Each row was made from one path, in order. Every step used is in the known rows, and no mark comes twice. Write each row's path.
Known rows
vazi/bebaf/soze: [ -4 -31   9  -6  14  -2  -5   6  14  -5   6  -5   9   5   5  -1  -1  -3
  13   6   8]
fitopa/femid/gelep: [ 17  19   0  -9 -19   0  11  -2  29  22  -3  -5  17  -1 -15 -15   2   5
 -20  -9  15]
vazi/bebaf/gelep/femid: [ -1 -18  18   6  15 -28  -4  -7   8   0   0  12 -10   6  -2   6   9  11
  14  -5 -11]
soze/vazi/bebaf: [-10 -11  12 -10   6  -4  -1  -9  18 -12  -1  -2   8   0   7   3   7  -9
  13   0   0]
femid/gelep/bebaf: [  9  19  -7  -6   5  -9  11  -9  21  18 -20  -2   1   4  -7 -10  11   1
   8   1   9]
soze/vazi/bebaf/gelep/femid: [ -8 -13  16   7  11 -20  -6 -10   1 -11   0  11 -15   7  11  14  13   7
  23 -10 -15]
femid/soze/bebaf: [  4  17   6  -3 -16   6   6   7 -20 -10  -5 -10   9  -2  10 -17  -5  -3
  -2   2  10]
soze/bebaf/gelep: [  2  13  21  16   6 -19   3   3  -4  10   3   2   8  -5   3 -15   2   4
   2 -15  14]
bebaf/gelep/femid/fitopa: [  4   0  15  19  21 -22  -6   4   0  11   6  23  -7  -1  -6   5  -6   8
 -11  -7 -12]
soze/vazi/femid/fitopa: [-10   1   5   1   4   4 -19   2  15 -17  14   1   5  -4  -4   2  -2 -19
 -17  12 -13]
fitopa/femid: [  2   7   5  -8 -10   0   7   2  23  18   7  -1  13 -13 -20  -7   1   0
 -30   2   5]
gelep/femid/soze: [ -5   9   2 -11 -14   6   0   9  -9 -11  -9   0  -8   0  -7   5   1   0
  -5  14 -19]
soze/bebaf: [ -5  15  13  -2   0  -5   5   3  -4   1  -2  -6   7  -8  -2 -20  -2  -8
  -9   1  11]
fitopa/femid/soze/vazi/bebaf: [ 11 -10  -4 -11 -22  11   4 -11  -3 -10   4  -5   7   2  14   5   4   2
   1  -3   5]
fitopa/femid/soze: [ 12   9  -2 -11 -25  12   8   4   5   8   3  -5  13  -8  -9  -3  -3   3
 -23   2   3]
bebaf/soze/femid: [-19  -7  -5  -5   3  14  -5   9  -7  -8   3  -5  -1  -3 -10   4 -15  -7
  -3   7  -4]
bebaf/soze/vazi: [-16  -4   4  -3   2  13  -6  14   7  -7   2  -5   6  -4   4   7   1  -7
   8   4  -1]
fitopa/femid/gelep/bebaf/soze: [ 20   1 -26   1  -3   4  11  -4   8  27  -7  -3  -3   5  -3  -6   8  10
  -1  -2  16]
vazi/bebaf: [ -3 -14  17 -11  10 -12   0  -5  25  -1   1  -2  12   0  -4  -6   2  -7
   2   5   4]
soze/vazi/femid: [-21   7   5 -10 -10   6 -15   3  22 -18   6 -10   4  -6 -11   2   9 -17
  -8  15 -18]

Write each row's path
[ 18 -12   4   6 -14  -2   3 -12  -3  -1   8   0   8   4  20  10   6  16
  12 -20   7] : fitopa/femid/soze/vazi/bebaf/gelep
[ -3 -37  -6   6  24   3 -11  -3 -15 -15  14   6  -3   7   9   3 -24  -8
   3   2   7] : vazi/bebaf/soze/femid/fitopa
[ -4  15   4 -11 -17  16   1   6   1 -14  -7  -6  11  -3   7   5   0  -5
   5   2  -5] : femid/soze/vazi
[  7   5  13  29  17 -23  -3   1 -29   4   7  18 -15  -1   8 -10  -8   6
  -8 -11   0] : soze/bebaf/gelep/femid/fitopa
[ -6 -10 -12  -2  17   0   2   5   5  12  -3   0  -6  -1  -5   2   7  -2
   8  13  -1] : gelep/bebaf/soze
[-19 -10 -21  -2   5  10 -14   0   2 -14   3 -10 -15   0   0  10  17 -10
  11  23 -17] : gelep/bebaf/soze/vazi/femid
[ 23  13   6  15 -22  -2  10   0 -25  11   8  -3   7  -3  10 -12  -1  17
  -9 -18  17] : fitopa/femid/soze/bebaf/gelep
[-13  -4 -16  -1  14   8   0   2  -2   2  -5  -1 -11  -2   6  12  11  -5
  17   8  -4] : gelep/bebaf/soze/vazi
[ 20  17 -18  -5  -7  -5  18 -14  19  31 -12  -1   1   1 -12 -10  13   9
 -10  -4  12] : fitopa/femid/gelep/bebaf
[-16  -8 -22  -2  15   8   0  -3 -18   0  -3  -2 -17  -1  -8   8  -4  -4
   8  12  -7] : gelep/bebaf/soze/femid
[ -3   1   8   3  13  -9  -4   6   0   0   1  16  -9  -4 -11   1  -9  -6
 -21  11 -14] : gelep/femid/fitopa
[  1 -21  -7  -7   3   4  -3  -7  -2 -14  -4  -8   0  18   8  -3 -11  -1
  23  -5  11] : vazi/bebaf/soze/femid/gelep
[ 11  15  15  14  -9  -6   4   5 -23   0   0  -5   9   1  15 -13  -3  11
   9 -14  12] : femid/soze/bebaf/gelep
[  6  13  -4 -10 -30  19   6   2  -4  -2   1  -5   9  -7   2   6   2   2
 -12  -2  -2] : fitopa/femid/soze/vazi
[  3   7   8   6  -8  -7  -2   7 -11  -1  -5   7  -8   4  -2   9   3  14
   5  -3 -18] : bebaf/gelep/femid/soze
[ -7   2   1   1  12   1  -4  -2  -4  -3   6   9   3  -6 -13  -1 -24 -12
 -21   1  -1] : soze/femid/fitopa
[ -3  12   6   7 -11   0  -3   4 -16 -12  -7   7 -12   4  10  18   7  12
  16  -9 -22] : bebaf/gelep/femid/soze/vazi
[ -4   1  -9  -4  -5  12  -1   5  -1  -4  -8  -8   2   9  -5  -3 -14  -2
   8  -4   7] : bebaf/soze/femid/gelep
[ -6 -15 -25  10  27   5  -4  -4 -23   2   4  10 -17   0  -1   8 -17  -7
  -2   9  -1] : gelep/bebaf/soze/femid/fitopa
[ 14   4 -30   1  -8  12  10  -7   1  17  -7  -4  -8   5   7   3  13   8
   9  -6  11] : fitopa/femid/gelep/bebaf/soze/vazi
